Each row was made from one small tree. The marks that hang from a mark follow it in brackets, in the order of their numbers. Every link used is in the known rows. Write each row's tree.
Known rows:
K_42[K_507[K_951[K_953]]]: [-1.64 -2.40 -0.95 -2.73 -6.23  3.26 -1.99 -2.58  2.68 -1.29  5.85 -3.53
  1.54  2.00 -3.52 -1.70]
K_507[K_42[K_951]]: [-2.46  1.41  7.15  0.93 -2.09  0.76 -1.62 -2.98 -0.13 -3.38 -3.11 -2.80
  1.99 -1.37  2.85  2.11]
K_361[K_133[K_42 K_951]]: [ 0.68  0.91  0.90 -2.18  4.73  2.11  4.12  4.38 -3.15  5.03 -3.47  3.07
 -0.96 -2.84 -3.24  2.11]
K_951[K_133[K_42[K_507]] K_953]: [ 2.75  1.17 -4.82 -0.09 -0.66 -3.66  0.70  2.20  3.06 -1.19  0.52 -0.20
 -0.17 -4.39 -2.02 -3.62]
K_133[K_951]: [-1.38 -0.02  1.58  0.97  3.74  0.74 -1.50 -3.13 -1.00  3.18 -1.59  1.61
  1.52  2.20  1.26 -2.13]
K_951[K_42 K_133 K_507 K_953]: [ 1.74  0.50 -6.54  2.11  0.83 -5.94 -1.32 -0.72  2.35 -4.96  2.01  0.59
 -2.60  3.35  3.78 -3.82]
K_951[K_42]: [ 0.12  0.31  1.27 -1.70  1.81 -5.22  1.20  2.25  2.35  0.40 -3.77 -2.38
  4.01 -1.08  2.68  0.08]
K_361[K_133]: [-0.64 -0.88  2.73 -4.60  1.43  2.26  3.44  1.55 -1.63  3.77 -2.52  0.84
 -0.55 -0.33 -1.65  6.01]
K_507[K_42 K_951[K_953]]: [ 0.96 -3.79  2.39  2.60 -6.85  3.63 -3.02 -3.12  3.02 -7.34  5.01 -4.20
 -5.24  5.18  2.16 -1.49]
K_951[K_133[K_42] K_507]: [-0.86  4.01 -5.44  0.39  2.74 -2.74  0.70  1.84 -0.54  1.02 -2.47  1.30
 -1.12 -0.10  1.53 -3.34]
K_507[K_42]: [-1.44  0.27  6.30  0.55 -0.54  0.10  0.11 -1.45  1.70 -3.85 -3.24 -2.61
  0.75  1.28  2.19 -1.22]
K_951[K_133 K_507[K_42] K_953]: [ 0.33  0.37 -2.53  3.99 -1.41 -0.70 -2.51 -4.16  1.41 -8.12  2.72  0.66
 -5.52  5.64  2.97 -4.56]
K_133[K_951[K_42 K_507 K_953]]: [ 0.54 -0.69 -3.19  2.29  2.33 -0.91 -2.73 -1.14 -0.62 -4.21  2.46  1.69
 -1.18  6.62  0.78 -4.01]
K_361[K_133[K_42[K_507 K_951]]]: [-1.55  2.33  1.94 -5.89 -0.14  2.21  4.22  4.80 -2.71  4.03 -2.98 -0.06
  3.23 -7.17 -5.74  5.76]
K_42[K_133[K_951[K_507]]]: [-1.24 -0.41 -0.58  0.62  2.79  1.74 -0.44 -0.67 -3.71  7.95  0.18  3.95
  3.07  1.18 -1.04  2.68]
K_42[K_507 K_951[K_133 K_953]]: [-2.08  1.42 -0.66 -0.89 -3.40 -1.08 -2.68 -5.24  1.07  0.24  2.30 -0.86
  3.95 -5.09 -0.99  0.63]

Which tree is each row?
[ 0.43 -1.21 -1.10 -0.90  2.91  1.70  1.38  0.46 -2.52 -0.60  1.43  3.34
 -3.13  3.93 -1.60  1.25] : K_361[K_133[K_951[K_42 K_507 K_953]]]
[ 0.96 -1.72  4.59  3.30  0.00  1.05 -0.27 -1.64 -0.23  0.32 -0.08  1.17
  0.67 -0.22  0.20  0.24] : K_507[K_42[K_133[K_951[K_953]]]]
[-1.01  1.37 -1.39 -3.44 -2.73  0.93  1.38  4.34  1.45  1.53 -0.07 -3.50
  3.38 -3.46 -4.23 -2.19] : K_133[K_42[K_507[K_951]]]
[-0.60  1.68 -1.10 -2.06  4.40  3.42  3.34  4.06 -4.48  3.03 -2.12  3.67
 -2.14  0.58 -3.74  1.34] : K_361[K_133[K_42 K_951[K_507]]]
[ 2.46 -2.72 -4.52  2.41 -2.90 -3.55 -1.87 -2.64  4.38 -0.51  4.34 -2.16
 -3.31  0.65  5.24 -2.36] : K_507[K_951[K_42 K_133 K_953]]
[-0.53 -0.46  2.33 -1.63  5.03 -0.12  3.33  0.06 -1.73  4.66 -2.52  2.64
  0.37 -1.03 -0.05  1.72] : K_361[K_133[K_951[K_42]]]
[-1.56  0.50  6.92  1.08 -1.98  0.64 -0.26 -1.36 -1.49  2.28 -2.62 -1.03
  4.14 -4.69  1.55  5.83] : K_507[K_42[K_133 K_951]]
[ 1.37  0.98 -2.43 -0.26  0.90  0.66 -0.15  3.16  0.15 -1.28  0.97  0.67
  1.97 -1.74 -5.95 -5.28] : K_133[K_42[K_507] K_951[K_953]]
[ 1.83 -3.12 -4.18  2.07 -4.02  0.39 -2.95 -4.12  3.01  0.23  5.27 -1.36
 -4.94  2.42  3.64 -0.90] : K_507[K_951[K_133 K_953]]
[-0.84 -0.50  5.89  2.77  1.52  0.70  0.60 -2.16 -0.67  3.04 -2.14  1.15
  2.48 -1.49  1.21  0.06] : K_507[K_42[K_133[K_951]]]
[ 0.73 -1.05  5.29  1.73 -3.80  1.16 -1.39 -0.70 -0.96 -1.15 -0.14 -1.00
  1.79 -3.03  0.54  6.24] : K_507[K_42[K_133 K_951[K_953]]]
[ 2.10  1.03 -5.10  1.53  1.79  1.86 -1.70  4.23 -2.41 -3.88  1.26  2.10
 -2.90  4.40 -3.16 -3.67] : K_133[K_42 K_951[K_507 K_953]]
[-1.81  2.89 -4.08  1.30  3.55 -6.72  0.39 -1.75  1.49  0.32 -1.98  0.61
  1.04  0.78  5.41 -4.36] : K_951[K_42 K_133 K_507]
[ 2.43 -3.86 -2.51  0.17 -4.76 -0.70 -2.25  0.33  3.39 -2.91  4.67 -3.77
 -2.37  3.36  2.28  0.14] : K_507[K_951[K_42 K_953]]
[ 0.24  1.72  1.70 -4.52  0.89  1.84  3.81  5.92 -3.32  3.85 -4.15  0.40
  0.39 -5.65 -2.95  7.88] : K_361[K_133[K_42[K_951]]]
